Every row comes from one small tree of marks. The marks that hang from a mark follow it in brackets, in alphabetical order. Every link used is in the known rows. Which tree was each row made from?
Known rows:
goti[kozul]: [-1.487  0.942 -0.210 -2.780  0.296  2.014  0.290 -1.516  0.068 -0.582
 -0.809 -0.176 -0.916  0.632 -0.346 -1.764 -0.096 -0.163 -0.347  2.062]
goti[metenur]: [-0.888  1.420 -0.624 -2.421 -0.061  2.385 -0.998 -0.837  0.746  0.216
  1.177  0.187  0.273 -1.011 -0.511 -1.660 -1.645 -0.159  1.140  2.965]
tepe[gova[livud]]: [ 0.006  0.842 -2.103  0.901  0.809 -2.562  0.438 -0.766  0.419 -0.078
 -0.719 -3.736 -0.613  0.349  0.763 -2.460 -3.312 -0.994  2.796  3.035]
kori[goti]: [ 0.802 -1.068 -2.186 -0.621  1.138  2.744  0.157 -1.376  0.720 -2.288
 -0.714  1.152  0.786 -1.035 -0.269 -2.031 -2.026 -1.237  0.895  1.255]
kozul[tepe[gova]]: [-2.043  0.629 -1.407 -1.230  0.464  0.275 -0.064 -2.072  0.119 -1.942
  0.411 -2.321 -0.364  0.931  0.751 -2.770 -2.904 -0.080  1.709  1.144]
kozul[tepe[gova[livud[metenur]]]]: [-1.694  0.967 -2.018 -1.259  0.685  0.120 -0.140 -1.717 -0.147 -0.780
  0.300 -3.930 -0.438  1.590  1.711 -2.619 -3.985 -0.045  2.865  2.064]
metenur[tepe]: [-1.241 -0.152 -1.220 -0.665  1.062  1.113  0.266  0.175  0.054 -3.368
  0.563 -2.433  0.544  0.883  1.643 -1.366 -2.259 -1.020  0.537  0.579]
kori[goti[metenur]]: [ 0.065 -0.007 -1.146 -1.490  0.845  3.753 -0.611 -1.111  1.024 -1.644
  0.156  1.659  0.822 -1.558 -0.343 -1.989 -2.446 -0.958  1.528  2.892]
gova[tepe]: [-1.117 -0.110 -1.343 -1.464  0.039  1.306  0.613 -0.095 -0.098 -1.648
  0.629 -3.150  0.379  1.537  1.517 -1.632 -0.954 -0.241  1.479  0.817]
goti[gova kozul]: [-1.693  3.129  1.200 -3.298 -0.598  1.339  0.328 -1.728  0.353  0.462
 -0.713 -2.515 -0.677  0.478  0.051 -1.825  0.416  0.442  0.589  3.242]
metenur[livud[kozul]]: [ 0.400  0.516 -0.536 -0.105  1.069  0.267  0.223 -2.463 -0.373 -1.608
 -1.698 -2.484 -1.416  1.203  1.402 -1.561 -3.908 -0.568  0.574  1.431]
tepe[gova[livud[metenur]] kozul]: [-1.679  0.965 -0.707  1.286  1.492  0.937 -0.798 -3.177  0.244  1.939
 -1.945 -3.414 -1.070  0.772  0.842 -3.321 -6.443 -1.214  2.614  3.644]
tepe[gova kozul]: [-2.192  0.496  0.199  1.315  1.189  1.174 -0.602 -3.654  0.625  0.281
 -1.747 -1.047 -0.934 -0.270 -0.525 -3.562 -4.928 -1.269  0.949  2.342]
metenur[livud[gova]]: [ 0.616  0.885 -1.954  0.215  1.147 -2.373  1.032 -1.466 -0.087 -0.757
 -0.784 -4.399 -1.462  1.129  1.682 -1.733 -4.034 -1.099  2.415  2.697]
goti[gova kozul[tepe]]: [-2.808  3.233  1.490 -4.096 -0.723  2.066  0.198 -2.210 -0.032 -0.677
 -0.218 -3.157 -0.926  1.478  0.691 -2.149  0.066  1.085  0.821  2.553]
goti[gova[livud[metenur]] kozul]: [-1.178  3.622  0.353 -3.341 -0.323  1.133  0.125 -1.296 -0.017  2.034
 -0.903 -4.844 -0.829  1.555  1.402 -1.613 -1.075  0.494  2.237  4.532]
goti[gova[tepe] kozul metenur[livud]]: [-3.473  5.049  3.295 -4.127 -0.647  1.664 -0.116 -0.394  0.216  0.009
  1.024 -5.536 -1.134  2.095  2.623 -1.524 -1.333  0.989  2.901  6.142]
livud[gova kozul metenur[tepe]]: [-1.049  1.244 -0.262 -0.954  1.284  3.012 -1.240 -3.167 -0.120  2.251
 -2.306 -3.862 -0.620  0.671  2.136 -1.731 -7.368 -1.607  3.399  6.162]
tepe[kozul]: [-1.216 -0.328 -0.231 -0.229  0.751  3.572 -0.557 -3.501  0.090 -0.257
 -1.452  0.293 -0.649 -0.015 -0.899 -2.683 -3.162 -0.680 -0.672  0.070]
gova[livud[metenur] tepe[kozul]]: [-1.363  0.398 -1.214 -0.878  0.753  2.913 -0.146 -0.982 -0.773  1.065
 -0.617 -5.989 -0.376  3.200  3.110 -1.968 -4.571 -0.263  3.177  2.384]

Which tree is each row?
[-0.962  1.131 -2.453 -1.807  0.653  1.279 -0.290 -1.380  0.127  3.034
 -0.153 -5.186  0.119  1.195  2.279 -1.892 -4.928 -1.209  4.636  5.637] : livud[gova[tepe] metenur]
[-1.508  0.699 -1.730 -0.855  0.508 -0.572  0.229 -1.610 -0.161 -1.769
  0.177 -3.683 -0.715  1.491  1.286 -2.665 -3.269  0.045  2.381  1.288] : kozul[tepe[gova[livud]]]
[ 0.268  0.674 -1.381 -0.786  1.070  2.100 -0.548 -1.262 -0.607  0.577
 -1.542 -4.208 -0.435  1.719  2.372 -1.273 -4.930 -0.620  2.294  2.911] : gova[livud[kozul metenur[tepe]]]
[-1.120  0.757  0.162 -2.585  0.832  4.381 -0.527 -1.282  0.857 -1.483
 -0.323  1.736  0.022 -0.898 -0.333 -2.013 -1.754 -0.736  1.090  3.937] : kori[goti[kozul metenur]]
[-1.724  0.969 -1.439 -0.807  1.602  2.334 -0.827 -2.244  0.132  2.211
 -0.845 -4.285 -0.171  0.900  2.127 -2.141 -6.840 -1.802  3.538  5.204] : livud[gova metenur[tepe[kozul]]]
[-0.350  0.608  0.691 -0.367  0.073  1.273  0.129 -2.895 -0.321  0.436
 -2.581 -3.484 -1.440  0.709  0.812 -2.018 -4.199 -0.882  2.577  4.113] : livud[gova[tepe] kozul]
[-2.094  3.538  1.440 -2.565 -0.428  1.901 -0.863 -0.116  0.876 -0.622
  1.747 -3.447  0.761 -0.366  1.284 -1.469 -1.954  0.162  2.344  4.173] : goti[gova metenur[tepe]]
[-1.483  0.789 -0.679 -2.909  0.601  5.493 -1.784 -4.142 -0.360  1.471
 -1.426 -1.102 -0.176  0.995  1.170 -1.986 -5.288 -0.018  1.385  2.867] : livud[kozul[tepe] metenur]
[-0.696  0.702 -0.126 -0.854  1.328  2.874 -0.640 -1.997  0.694 -2.362
 -0.455 -0.134 -0.162 -0.424  0.924 -2.341 -4.634 -0.863  2.354  3.774] : kori[goti[metenur[livud[kozul[tepe[gova]]]]]]
[-3.047  1.653  1.107 -0.843  0.881  2.531 -1.255 -0.995  0.735 -1.068
  0.848 -1.520 -0.030 -0.207  0.859 -2.306 -4.397 -0.832  1.680  3.874] : goti[metenur[tepe[gova kozul]]]
[-2.043  2.318  1.378 -3.548  0.137  4.516 -0.565 -1.761  0.790 -1.526
  0.068 -0.305  0.046 -0.305  0.388 -2.245 -1.676  0.171  1.917  4.323] : kori[goti[gova kozul[tepe] metenur]]
[-2.218  1.136  0.525 -2.639  0.921  4.027 -0.611 -1.635  0.769 -2.054
 -0.042  0.854 -0.186 -0.329  0.264 -2.505 -2.676 -0.486  1.808  4.241] : kori[goti[kozul[tepe[gova]] metenur]]
[-0.597  1.553 -0.197 -1.948  0.957  2.933  0.210 -0.871  0.402 -1.207
 -1.059 -2.628  0.178  0.627  1.703 -1.816 -2.520 -0.667  2.377  3.994] : kori[goti[gova[livud[metenur[tepe]]] kozul]]
[-1.165  1.682  0.911 -0.859  1.137  3.279 -0.476 -1.242  0.842 -2.515
  0.040 -1.927  0.367 -0.215  1.706 -2.051 -4.245 -0.859  2.374  3.761] : kori[goti[gova metenur[livud tepe[kozul]]]]
[-0.268  1.209 -1.519  0.451  1.009 -0.715 -0.499 -1.884  0.267  1.542
 -1.634 -3.805 -0.668  0.433  1.265 -2.433 -5.192 -1.027  3.255  4.490] : tepe[gova[livud[kozul metenur]]]
[-2.109  0.954  0.798 -1.808  1.357  3.728 -0.451 -0.578  0.929 -2.542
 -0.071  0.317  0.146 -0.434  0.802 -2.110 -3.012 -1.149  1.757  4.802] : kori[goti[kozul metenur[tepe[gova]]]]
[-1.725  1.741  0.099 -1.396  1.023  1.165 -0.473  0.324  0.292 -2.338
  1.616 -3.012 -0.180  0.883  2.297 -1.251 -3.763 -0.531  1.848  3.266] : goti[metenur[livud tepe]]
[-2.442  1.660  0.996 -0.972  1.229  2.294 -0.780 -0.805  0.201 -2.086
  0.965 -2.626 -0.560  1.028  2.044 -1.713 -4.736 -0.587  1.427  3.020] : goti[metenur[livud tepe[kozul]]]
[-0.031  1.231 -0.923 -1.325  0.762  2.876 -1.313 -4.157  0.049  4.057
 -2.781 -2.454 -0.868 -0.160  0.685 -1.998 -6.515 -1.298  3.194  6.121] : livud[gova kozul metenur]
